Every row comes from one small tree of marks. Brackets hold a mark, then the marks that hang from it, in alphabetical order. Every link used is in the known rows. Which tree was each row made from?
Known rows:
(A J Z):  .08  .16  .22  .03  .28 -.20  .31 -.31  .20 -.40 -.17 -.12  .19  .15 -.32  .18 -.27  .14 -.16 -.05 -.01  .12 -.06 -.25  .12  .11 -.25  .45  .13 -.60
(K H M N):  .38 -.34 -.31 -.32 -.04  .07 -.23  .21  .10  .17 -.64 -.06  .15 -.23  .10 -.04 -.03 -.07 -.07 -.36  .14  .00  .20  .03 -.23 -.04  .04 -.01 -.31  .25
(J (K M)):  .15 -.38 -.19  .31  .22 -.37  .06  .15  .06 -.16 -.12 -.01 -.10  .04 -.17  .29  .03 -.03  .05  .10 -.19  .00  .05  .12 -.20  .22  .07 -.15  .19  .23
(L (K H M (N S))):  .15 -.32 -.31 -.18 -.48 -.08 -.43  .17 -.10  .31 -.38  .00 -.02 -.11  .13 -.07  .03 -.29 -.01 -.46  .19  .13  .22  .13 -.27 -.16 -.07 -.13 -.33  .19
(Z (P (L (K N)))): -.22 -.31  .13  .32  .10 -.09 -.29  .29  .03  .00  .17 -.14 -.09 -.11 -.14  .19  .19 -.16 -.02  .08 -.09 -.06 -.25  .09 -.29  .15  .05  .15  .05 -.09
(L (A J Z) (K H)): -.25  .61  .13  .03 -.29  .18 -.13 -.28  .12  .15 -.05 -.05 -.12 -.01 -.30 -.09  .24 -.12  .17 -.44  .05  .40  .09 -.13 -.28 -.21 -.47  .27 -.06 -.34
(H (K J M N)):  .25 -.31 -.33  .02  .12 -.10 -.10  .19  .19  .31 -.48 -.11  .04 -.08  .21 -.13  .16  .09 -.26  .01 -.01 -.08 -.04  .15 -.08 -.33 -.01 -.01 -.16  .16
(J (K M N)):  .17 -.26 -.25  .27  .25 -.29 -.11  .17  .12 -.07 -.27 -.07 -.08 -.06 -.08  .27 -.01 -.14 -.04  .04 -.11  .00 -.05  .19 -.16  .04  .16 -.05  .18  .14
(F (S G N)): -.10  .37  .30  .07  .07  .18  .40 -.33  .06 -.32  .22  .22 -.01  .27  .18 -.17 -.17  .05 -.05  .19  .11 -.19  .00 -.37  .34  .15  .25 -.34  .31 -.07
(S D G N):  .10  .50  .48 -.03 -.06  .22  .09 -.25 -.06 -.09  .18  .16 -.11 -.08  .01 -.13 -.42  .29  .00  .27  .27  .01  .15  .05  .47 -.13  .34 -.65  .48 -.23
(Y B):  .24 -.37 -.10 -.14  .30 -.31  .41 -.13  .08 -.42  .23  .25  .18  .00  .18  .55 -.11  .17 -.23  .32  .00 -.32 -.06 -.17  .28 -.04 -.31 -.02  .35  .00
(Z (P (L A K))): -.37 -.14  .22  .36  .03  .01 -.22  .20 -.02  .00  .39 -.11 -.23 -.07 -.21  .11  .43 -.19  .12  .09 -.13 -.03 -.21 -.01 -.38  .19 -.13  .10  .07 -.02
(H (K J M)):  .23 -.44 -.27  .05  .10 -.21  .08  .17  .13  .23 -.34 -.05  .01  .01  .12 -.08  .19  .22 -.16  .09 -.07 -.06  .05  .08 -.12 -.15 -.10 -.12 -.14  .27
(K J):  .21 -.24 -.06 -.17  .12 -.11  .37  .06  .11 -.03 -.10 -.05  .37  .03  .09  .16  .06  .16 -.19  .11 -.09 -.15 -.08 -.20  .06  .05 -.04 -.05  .03 -.05
(G (S N)): -.07 -.06  .06  .02  .10  .26  .20 -.05  .13 -.29  .25 -.09  .05 -.24 -.39  .14 -.14  .14 -.15  .13 -.08 -.03  .11 -.06  .31  .00  .39 -.06  .16  .06
(G (S B)): -.01 -.01  .02 -.14  .01  .19  .31 -.08  .01 -.20  .41  .03  .04 -.26 -.14  .12 -.07  .15  .07  .29 -.03 -.06  .13 -.10  .53  .07  .28 -.02 -.04  .23
(A J):  .03 -.13  .12 -.03  .28 -.11  .25 -.11  .31 -.38 -.05 -.14  .14  .04 -.10  .26  .01  .01 -.25  .12 -.19  .02  .13 -.21  .08  .22 -.09  .15  .15 -.29
(N (S B D G)):  .11  .20  .18 -.28 -.34 -.09  .14 -.31 -.39 -.10  .35  .22 -.04  .12  .42 -.19 -.36  .12  .18  .37  .36 -.13  .23  .00  .67  .09  .15 -.40  .02  .03
(Z (P (L A (K M)))): -.25 -.23  .16  .30  .01 -.03 -.26  .26 -.05  .05  .25 -.11 -.31 -.04 -.21  .07  .46 -.24  .17  .00 -.14  .00 -.12  .02 -.55  .16 -.16  .02 -.02  .04
(G S):  .07 -.24  .05  .00  .11  .02  .28  .00  .05 -.32  .24 -.02  .17 -.24 -.24  .28  .00  .12 -.20  .24 -.12 -.04  .16 -.13  .41  .17  .25  .07  .09  .17
(H K): -.05 -.34 -.04  .34  .11 -.22  .05 -.04  .12 -.04  .01 -.01 -.05 -.14  .02  .08  .09  .26 -.28  .30  .02 -.04 -.13  .06  .29  .11 -.12  .06  .08  .18
(P (L (A H))): -.40  .03  .25  .04  .05  .26  .07  .00 -.11 -.14  .34  .09  .01 -.07 -.02  .13  .12 -.04 -.10 -.14 -.36 -.05 -.25 -.10 -.02  .33 -.31  .14 -.01 -.01
(L (K H J (N S))):  .05 -.11 -.35 -.27 -.46  .00 -.27  .14 -.03  .41 -.30 -.06  .28 -.03  .23 -.12  .08 -.14 -.07 -.37  .13  .05  .09  .10 -.17 -.29  .01 -.01 -.29  .06
(P (L (K M))): -.14 -.34  .21  .12 -.22 -.08 -.05  .24 -.09  .01  .06  .01 -.08 -.14  .03  .26  .00 -.09  .00 -.28 -.20 -.10 -.13  .10 -.24  .10 -.20 -.25 -.04  .07
(D (S B G N)): -.09  .27  .32 -.32 -.06  .23  .31 -.25 -.08  .03  .56  .09  .05  .07  .22 -.19 -.33 -.05  .11  .37  .43 -.12 -.10 -.01  .49 -.05  .38  .00  .11  .08
(H (K J M (N S))):  .22 -.43 -.43 -.03 -.03 -.20 -.16  .14  .03  .26 -.44 -.13  .07  .04  .32 -.23  .09  .00 -.26 -.01  .05 -.12  .01  .19 -.06 -.30  .01  .03 -.27  .21
(H (K M (N (S B)))):  .08 -.34 -.31  .05 -.08 -.13 -.23  .00 -.03  .16 -.20 -.03 -.19 -.08  .29 -.21 -.02 -.02 -.10  .11  .19 -.10 -.01  .21  .19 -.16 -.01  .01 -.27  .27
(Z (P (L (A H) K))): -.41 -.10  .14  .28  .07  .11 -.27  .19 -.07  .01  .41  .01 -.23  .00 -.27  .07  .42 -.21  .08  .01 -.24  .11 -.17 -.02 -.41  .26 -.20  .21  .00 -.05
(F S):  .00 -.03  .20  .11  .08 -.14  .42 -.07 -.01 -.38  .16  .15  .16  .19  .14  .15  .03  .08 -.24  .13 -.04 -.13 -.05 -.38  .34  .39 -.02 -.03  .18  .06
(A H J (Z (P L))): -.19  .13  .09  .03  .50  .01 -.03 -.05  .09 -.34 -.02  .00  .09  .37 -.52  .03 -.16  .04 -.10 -.19 -.35  .31 -.04 -.17 -.32  .34 -.28  .80 -.04 -.63
(G (S B D)):  .10  .23  .21 -.18 -.14  .20  .22  .00 -.15 -.12  .44  .11 -.02 -.29 -.14  .13 -.17  .37  .06  .32  .02  .07  .28  .08  .67 -.02  .35 -.22  .11  .21
(Z (P (L A (K N)))): -.36 -.06  .18  .33  .04  .07 -.34  .20  .01  .06  .28 -.15 -.20 -.13 -.17  .09  .41 -.26  .07  .05 -.10 -.03 -.27  .03 -.36  .07 -.07  .18  .06 -.09

Which tree is each row?
-.11 -.06  .14  .22 -.01 -.18 -.13  .05 -.09  .00 -.03 -.07  .08  .02 -.38  .04 -.12  .10  .17 -.19  .12  .06 -.23  .00 -.28  .16 -.17  .39 -.09 -.21 : (A (Z (P (L (K H)))))
 .08  .46  .03 -.06 -.28  .14 -.16 -.10 -.06  .42 -.23 -.05 -.09 -.08 -.08 -.13  .29 -.29  .10 -.40  .11  .21 -.18 -.09 -.32 -.56 -.39  .02 -.10 -.34 : (L (A Z) (K J M N))
 .08 -.13 -.21  .05 -.10 -.16 -.15  .08 -.04  .23 -.22 -.08  .14 -.01  .31 -.17 -.03  .24 -.35  .15  .09 -.07 -.05  .28  .28 -.30  .10  .05 -.06  .07 : (H (K J (N (S D))))
-.14  .26 -.02  .19  .24  .07 -.02 -.11  .28 -.15 -.04 -.17 -.19  .01 -.12  .12  .34 -.28  .00  .01 -.26  .13  .07 -.05 -.26 -.05 -.11  .13  .18 -.14 : (L (A (J (K M N))))
 .49 -.22 -.52 -.67 -.24  .06 -.14  .11 -.03  .39 -.73 -.06  .38  .15  .51 -.42 -.09 -.17  .04 -.37  .21 -.16  .40  .00 -.32 -.29  .22 -.13 -.53  .23 : (K H J M (N (S G)))
 .19  .55  .41 -.26 -.19  .14  .22 -.29 -.22  .04  .35  .32 -.15 -.10  .34 -.13 -.33  .33  .28  .47  .33 -.04  .17 -.01  .74 -.03  .19 -.60  .22 -.02 : (S B D G)
 .16 -.28 -.45 -.15 -.11 -.10 -.12  .09  .00  .36 -.33 -.10 -.02  .03  .38 -.32  .06  .03 -.09  .04  .11 -.13  .00  .21  .03 -.37  .02 -.04 -.34  .24 : (H (K J M (N (S B))))
-.38  .21  .31  .07  .04  .22  .10 -.13 -.19 -.18  .27  .09  .06  .00 -.17  .09 -.07  .03 -.04 -.25 -.24  .02 -.36 -.12  .01  .25 -.41  .34 -.01 -.22 : (P (L (A H Z)))
-.06  .41  .24 -.14 -.14  .43  .14 -.05 -.06 -.08  .46  .05 -.14 -.29 -.29 -.01 -.29  .39  .11  .22  .05  .09  .24  .15  .58 -.19  .50 -.36  .18  .09 : (G (S B D N))
-.44  .01  .14  .24  .14  .14 -.26  .18  .07 -.04  .34 -.06 -.23  .10 -.27  .05  .44 -.24  .07 -.03 -.34  .17 -.05 -.04 -.51  .22 -.20  .29  .02 -.18 : (Z (P (L (A H J) K)))
 .16 -.37 -.38  .13  .09 -.26 -.08  .23  .10  .04 -.33 -.02 -.01  .02 -.15  .15  .03  .04  .17 -.15 -.13  .06  .23  .19 -.39  .19  .09 -.10 -.02  .44 : (J (K H M))
 .02  .78  .42 -.22 -.18  .42  .13 -.35 -.09  .08  .40  .25 -.27 -.09  .15 -.32 -.51  .35  .35  .34  .37 -.02  .12  .07  .63 -.25  .37 -.78  .31 -.14 : (S B D G N)
 .46 -.28 -.24 -.35  .13 -.01  .08  .22  .12  .18 -.54 -.13  .26 -.06  .20  .02  .06 -.09 -.19 -.14 -.04 -.12  .01 -.08 -.19 -.25  .05 -.10 -.16 -.03 : (K J M N)
-.13  .42 -.06  .02 -.29  .13 -.19 -.03 -.02  .46 -.06 -.05  .00  .04 -.30 -.23  .43 -.06  .30 -.34  .16  .27 -.04 -.11 -.51 -.27 -.34  .23 -.18 -.16 : (L (A (Z P)) (K H J))
-.16  .61  .25 -.09 -.03  .33  .42 -.39  .01 -.19  .39  .29 -.12  .27  .29 -.34 -.24  .09  .22  .24  .21 -.20 -.04 -.36  .48  .06  .27 -.44  .18  .00 : (F (S B G N))
-.12  .48  .18 -.18 -.02  .43  .24 -.44  .10 -.01  .35  .15 -.21 -.05  .14 -.33 -.38  .09  .35  .32  .31 -.19 -.07 -.18  .47 -.13  .28 -.53  .16 -.10 : (S B G N)
 .14 -.19 -.19  .04 -.18 -.14 -.30  .06 -.14  .21 -.18  .00 -.22 -.10  .29 -.22 -.09  .10 -.11  .12  .21 -.01  .07  .33  .28 -.22  .03 -.12 -.17  .26 : (H (K M (N (S B D))))
 .06 -.05  .12 -.20 -.34 -.17  .09 -.12 -.39 -.13  .33  .10  .02  .06  .22 -.01 -.29  .18  .05  .23  .24 -.06  .13  .07  .57  .16  .03 -.22 -.03  .07 : (N (S B D))
-.04  .28  .22  .15 -.28 -.03 -.06 -.19 -.14  .14  .05  .08 -.30 -.09 -.27  .01  .25 -.23  .16 -.30  .13  .26 -.12 -.15 -.20 -.16 -.53 -.05  .01 -.21 : (L (A Z) (K M))
-.02  .34  .02  .27  .39 -.25  .07 -.24  .28 -.31 -.27 -.18  .10  .16 -.35  .22 -.30  .02 -.08 -.06 -.12  .18 -.14  .02 -.03 -.05 -.03  .52  .26 -.57 : (A (J (K N)) Z)
 .15 -.37 -.52  .04 -.04 -.25 -.31  .19 -.01  .06 -.45 -.08  .07  .05  .04  .00 -.08 -.16  .08 -.23 -.01  .01  .20  .28 -.34  .06  .22  .04 -.15  .37 : (J (K H M (N S)))
 .49 -.29 -.47 -.55 -.05  .11 -.10  .32  .17  .42 -.81 -.12  .38 -.10  .22 -.16  .05 -.02 -.05 -.44  .04 -.04  .23  .01 -.43 -.30  .08 -.05 -.42  .21 : (K H J M N)
-.22 -.18  .17  .06 -.21 -.02  .08  .20 -.03  .11  .13 -.02  .15 -.07  .10  .21  .03  .03 -.05 -.22 -.25 -.15 -.23  .06 -.17 -.01 -.13 -.17 -.01 -.03 : (P (L (K J)))
-.08 -.06 -.46  .06 -.09 -.13 -.23  .02  .00  .08 -.14 -.06  .10  .01  .09 -.02 -.16 -.04  .17 -.04  .06 -.03  .03  .27  .00  .04  .26  .13 -.10  .33 : (J (K H (N (S B))))
-.07 -.04  .18  .21  .09 -.22  .00  .06 -.08  .01  .03 -.10  .13  .11 -.33  .08 -.07  .09  .10 -.09  .04  .00 -.33 -.06 -.27  .04 -.17  .34 -.01 -.37 : (A (Z (P (L (K J)))))
 .15  .43  .48  .00 -.06 -.06  .36 -.19 -.18 -.28  .23  .34  .06  .22  .34 -.04 -.14  .23 -.12  .30  .12 -.06  .16 -.25  .58  .24  .18 -.40  .35  .01 : (F (S D G))
 .18 -.03 -.25 -.05  .19 -.07  .05 -.05 -.11  .15 -.33  .21  .09  .23 -.23 -.19 -.15  .28 -.18 -.23 -.07  .27 -.06 -.04 -.04 -.01 -.40  .39 -.21 -.16 : (A (H (K J M)) Z)
-.41  .34  .32  .02  .15  .25  .11 -.18  .00 -.23  .20  .02  .05  .09 -.20  .08 -.04 -.02 -.07 -.30 -.37  .10 -.21 -.14 -.10  .19 -.41  .44 -.01 -.38 : (P (L (A H J Z)))
 .13 -.38 -.35  .22  .10 -.37 -.16  .12 -.02 -.12 -.24 -.09 -.04  .07  .03  .17 -.08 -.23 -.03  .01 -.07 -.05  .02  .22 -.15  .07  .18  .00  .05  .17 : (J (K M (N S)))
-.01  .29 -.19 -.24 -.21  .38 -.27  .10 -.04  .46 -.13  .15 -.16 -.03  .03 -.14  .48 -.40 -.04 -.40 -.19  .34  .04 -.09 -.39 -.35 -.36 -.07 -.16 -.12 : (L (A H) (K J M N))
-.33 -.12  .21  .25  .32  .02 -.06  .13  .16 -.22  .27 -.23 -.11  .06 -.21  .12  .37 -.13  .04  .16 -.25 -.08 -.12 -.09 -.38  .28 -.07  .30  .06 -.14 : (Z (P (L (A J))))
-.31 -.18  .14  .20  .28  .09 -.10  .17 -.03 -.14  .35 -.04 -.09  .04 -.23  .08  .34 -.12  .02  .13 -.25  .00 -.18 -.11 -.30  .41 -.14  .33  .00 -.02 : (Z (P (L (A H))))
 .11 -.21 -.55 -.05 -.10 -.16 -.29  .14 -.04  .16 -.33 -.05 -.03  .03  .12 -.07 -.12 -.13  .26 -.19  .05 -.01  .19  .30 -.24 -.01  .22 -.02 -.23  .43 : (J (K H M (N (S B))))
 .20 -.25 -.43  .09  .11 -.16 -.25  .23  .15  .12 -.49 -.07  .02 -.10 -.05  .11 -.02 -.07  .10 -.20 -.08  .06  .15  .27 -.35  .02  .19 -.02 -.04  .34 : (J (K H M N))
 .19 -.21 -.23  .20  .01 -.36 -.23  .18 -.14 -.08 -.21 -.04 -.08  .05  .03  .18 -.14 -.09 -.04  .03 -.04  .05  .12  .34 -.06  .02  .22 -.12  .16  .16 : (J (K M (N (S D))))
 .06  .08  .31 -.36 -.05  .00  .39 -.20 -.16  .00  .53  .15  .16  .07  .38 -.05 -.19 -.06  .07  .46  .39 -.12 -.06 -.08  .59  .13  .23  .13  .05  .20 : (D (S B G))
-.15  .35  .24  .19  .31  .01  .09 -.29  .16 -.26  .12 -.20 -.09  .13 -.42  .00  .26 -.10  .04  .10  .00  .18 -.07 -.32 -.18  .10 -.32  .52  .13 -.51 : (L (A J (Z P)))
 .42 -.43 -.38 -.41 -.04 -.15  .00  .17 -.07  .13 -.51 -.15  .30  .11  .33 -.08 -.03 -.21 -.21 -.19  .03 -.18  .09 -.03 -.18 -.21  .07 -.03 -.30  .00 : (K J M (N S))
-.06  .85  .45 -.11 -.17  .32  .32 -.33 -.15 -.11  .42  .37 -.19  .22  .29 -.33 -.34  .29  .20  .26  .25 -.06  .10 -.16  .62 -.04  .35 -.63  .32 -.04 : (F (S B D G N))
-.44  .24  .10  .14  .08  .24 -.12  .04  .20 -.07  .03 -.18  .02 -.08  .01  .09  .14 -.11  .04 -.25 -.37 -.05 -.11  .13 -.31  .04 -.04  .21  .02 -.02 : (P (L (A (J (K H N)))))
